Each row was made from one walk, in order. Every step used is in the known rows, and no mark comes twice. Write each row's walk.
Known rows:
kuza, napasep: 44	97	-161	206	51	-61	-93	-89	96	-353	-6	56	249	43	20	-77	-51	-203	-17	-101	-330	-142
fafa, lesuvip, gupi: -66	-30	97	153	-36	155	63	264	-21	263	-30	-74	63	-66	-284	95	-32	-62	-227	-113	-235	-83
rorek, lesuvip, fafa, napasep: 269	-23	162	-35	-121	-201	170	-271	14	80	246	16	216	95	-86	144	114	142	265	122	35	-130
gupi, napasep, rorek: 69	-175	-185	-105	67	-87	-87	67	95	64	74	50	127	77	248	-167	-156	-75	-310	-134	181	-32
fafa, lesuvip: 115	0	61	173	-102	161	-23	264	51	-70	50	81	358	10	-53	115	-95	-51	-110	-79	-331	19
gupi, lesuvip, fafa, napasep, kuza: 49	-154	141	-231	-2	-43	85	177	82	139	127	19	-134	-38	228	-14	201	51	288	224	204	63
kuza, napasep, fafa, lesuvip: 40	42	112	381	51	-48	-266	159	-69	117	96	-36	120	154	-255	-198	-100	-45	-54	212	-95	65
lesuvip, gupi, napasep, kuza: -266	-31	-59	-249	259	107	70	-19	19	216	-176	-56	-447	-122	126	-15	90	-46	-182	-162	216	36
napasep, rorek, lesuvip: 165	38	48	83	-234	74	65	90	-35	252	167	141	476	70	109	183	-202	154	-116	-213	125	-175
kuza, lesuvip, gupi: -134	42	-86	59	-68	24	231	110	32	34	-223	-71	-114	-117	-112	130	98	-129	48	-250	-343	-1
fafa, napasep: 132	-52	-77	-5	-240	-18	43	-1	155	-309	227	60	178	78	245	185	101	-142	172	-117	-231	-24
napasep, fafa, lesuvip, gupi: -168	-41	237	118	-63	124	-61	236	-78	461	-17	-218	-54	-23	-328	27	-71	121	-154	-22	-25	101
rorek, napasep, fafa, lesuvip: 152	163	280	328	-17	82	-242	93	-70	164	300	4	91	90	-151	166	-228	170	-11	130	134	267
kuza, lesuvip: 47	35	-117	125	-174	47	137	142	114	-343	-165	72	195	-40	101	111	35	-129	159	-215	-424	81
kuza, lesuvip, gupi, napasep: -78	-156	-208	29	125	-154	177	-50	55	103	-193	-51	-439	-64	-76	13	177	-266	-57	-193	-120	24
gupi, napasep, fafa: -40	-154	-10	-102	7	-37	-147	-185	144	7	41	-61	-34	62	126	-69	-111	28	-56	-145	111	144
rorek, napasep, kuza: -20	328	90	-11	80	202	-80	7	-30	-219	100	156	21	-63	240	208	-121	153	71	-103	153	198
rorek, napasep, fafa: 24	201	149	160	-49	73	-208	-177	-5	-84	223	-74	111	46	61	162	-247	223	93	-117	158	211
rorek, napasep, kuza, lesuvip: 10	327	35	121	67	101	53	171	-68	-219	-33	157	-160	-58	208	207	22	41	234	-27	52	304
kuza, napasep, rorek, lesuvip, fafa: 154	74	41	137	165	-298	-43	-97	-187	332	115	-20	343	88	-238	-223	-183	187	-108	202	242	-250
lesuvip, fafa: -1	-8	42	-172	-8	-16	61	-169	112	-175	-59	-177	433	-123	-69	-114	-138	141	44	-93	-225	43
fafa, lesuvip, kuza, napasep, rorek: 26	-18	-91	108	44	-49	-216	248	-207	45	18	3	21	91	-244	-364	-154	-49	-309	421	91	-211
gupi, napasep, fafa, lesuvip, kuza: -42	-237	114	-121	-16	56	-221	-116	-14	113	-15	-85	-303	51	-182	-180	-64	116	-188	340	265	135
rorek, napasep: 128	216	-14	173	-42	60	-82	-183	57	-300	184	90	264	1	79	280	-170	46	18	-181	-83	24

Which walk is each row?
-23	-15	-123	-109	178	13	108	197	63	-145	-181	125	-328	-11	302	-70	177	-152	86	-47	37	262 -> gupi, napasep, kuza, lesuvip
135	-86	16	-176	-35	-179	104	-118	102	-231	155	-119	231	21	-1	-71	83	25	212	93	-138	0 -> lesuvip, fafa, napasep
206	-224	69	-64	-116	-201	79	-11	139	67	187	41	73	13	92	54	158	-56	222	117	-18	-79 -> gupi, lesuvip, fafa, napasep
-59	-52	-31	-244	338	-153	125	53	-18	-31	-233	-84	-272	-110	97	-260	157	18	157	168	149	312 -> gupi, napasep, kuza, lesuvip, fafa
-94	42	-188	-60	-62	13	-139	-334	8	-449	-149	20	50	-23	-77	-154	10	-119	-31	117	-184	-233 -> lesuvip, kuza, napasep
-9	-150	-157	44	-125	12	-145	-211	20	-188	-126	142	-115	-38	7	-61	75	-156	-16	128	-95	-323 -> gupi, lesuvip, kuza, napasep
-314	153	0	-85	46	168	228	339	-69	47	-307	-70	-318	-163	26	78	181	-41	116	-179	-83	141 -> napasep, kuza, lesuvip, gupi
-110	162	-37	-47	-26	197	143	346	28	-232	-224	103	-31	-81	253	51	90	-37	230	-145	-173	252 -> napasep, kuza, lesuvip
-24	65	-11	-176	-82	138	41	156	58	-263	127	99	-28	62	363	90	166	-45	220	-27	43	114 -> fafa, napasep, kuza
33	17	-15	-33	20	-148	183	39	55	-241	-180	-121	236	-120	-119	-126	49	42	249	-19	-336	138 -> kuza, lesuvip, fafa
-150	-89	74	-80	307	123	27	258	-90	461	-105	-22	-476	-56	-85	-41	109	-77	-289	40	204	108 -> fafa, lesuvip, gupi, napasep, kuza
-4	67	-14	263	87	-161	38	-5	-212	558	80	-7	-10	91	-249	16	-85	-14	-258	-54	198	-387 -> kuza, napasep, rorek, lesuvip, gupi
22	86	-206	170	80	-129	-163	131	-35	-94	72	20	288	104	75	-264	-191	-134	-207	-33	-46	-186 -> kuza, napasep, rorek
-192	24	-47	-97	-40	3	-239	-339	-79	-250	-116	-174	-103	7	-120	-271	-71	93	18	214	35	-64 -> lesuvip, kuza, napasep, fafa
51	-122	9	-14	54	-40	158	-338	17	473	-1	45	-212	19	-157	265	86	-60	-199	-229	112	-224 -> rorek, lesuvip, gupi, napasep
-88	1	62	-150	172	93	164	-141	-79	508	-89	76	-432	-28	-7	202	139	52	-121	-188	394	-85 -> rorek, lesuvip, gupi, napasep, kuza
-48	36	100	-324	64	-47	83	65	8	-136	98	-100	8	-20	152	-153	162	101	271	204	131	150 -> lesuvip, fafa, napasep, kuza
115	-99	0	-191	-29	-239	-9	153	5	52	238	-139	241	102	84	-229	-89	108	37	203	150	5 -> lesuvip, fafa, napasep, rorek
83	105	-50	66	-143	10	-23	-480	-101	-177	-53	120	56	43	-175	70	11	37	26	137	-8	-366 -> rorek, lesuvip, kuza, napasep
-52	64	109	36	-170	36	-120	-435	-175	1	-20	-31	-81	78	-212	-20	-59	202	87	242	215	-188 -> rorek, lesuvip, kuza, napasep, fafa
8	-177	-7	79	166	-29	4	92	17	372	-23	-48	-251	-10	-238	8	69	-192	-326	-28	-14	-62 -> fafa, lesuvip, gupi, napasep
-47	-172	-50	-144	-307	193	-1	-101	100	-152	-101	119	18	-133	129	153	15	19	-23	-83	-84	-190 -> gupi, lesuvip, kuza
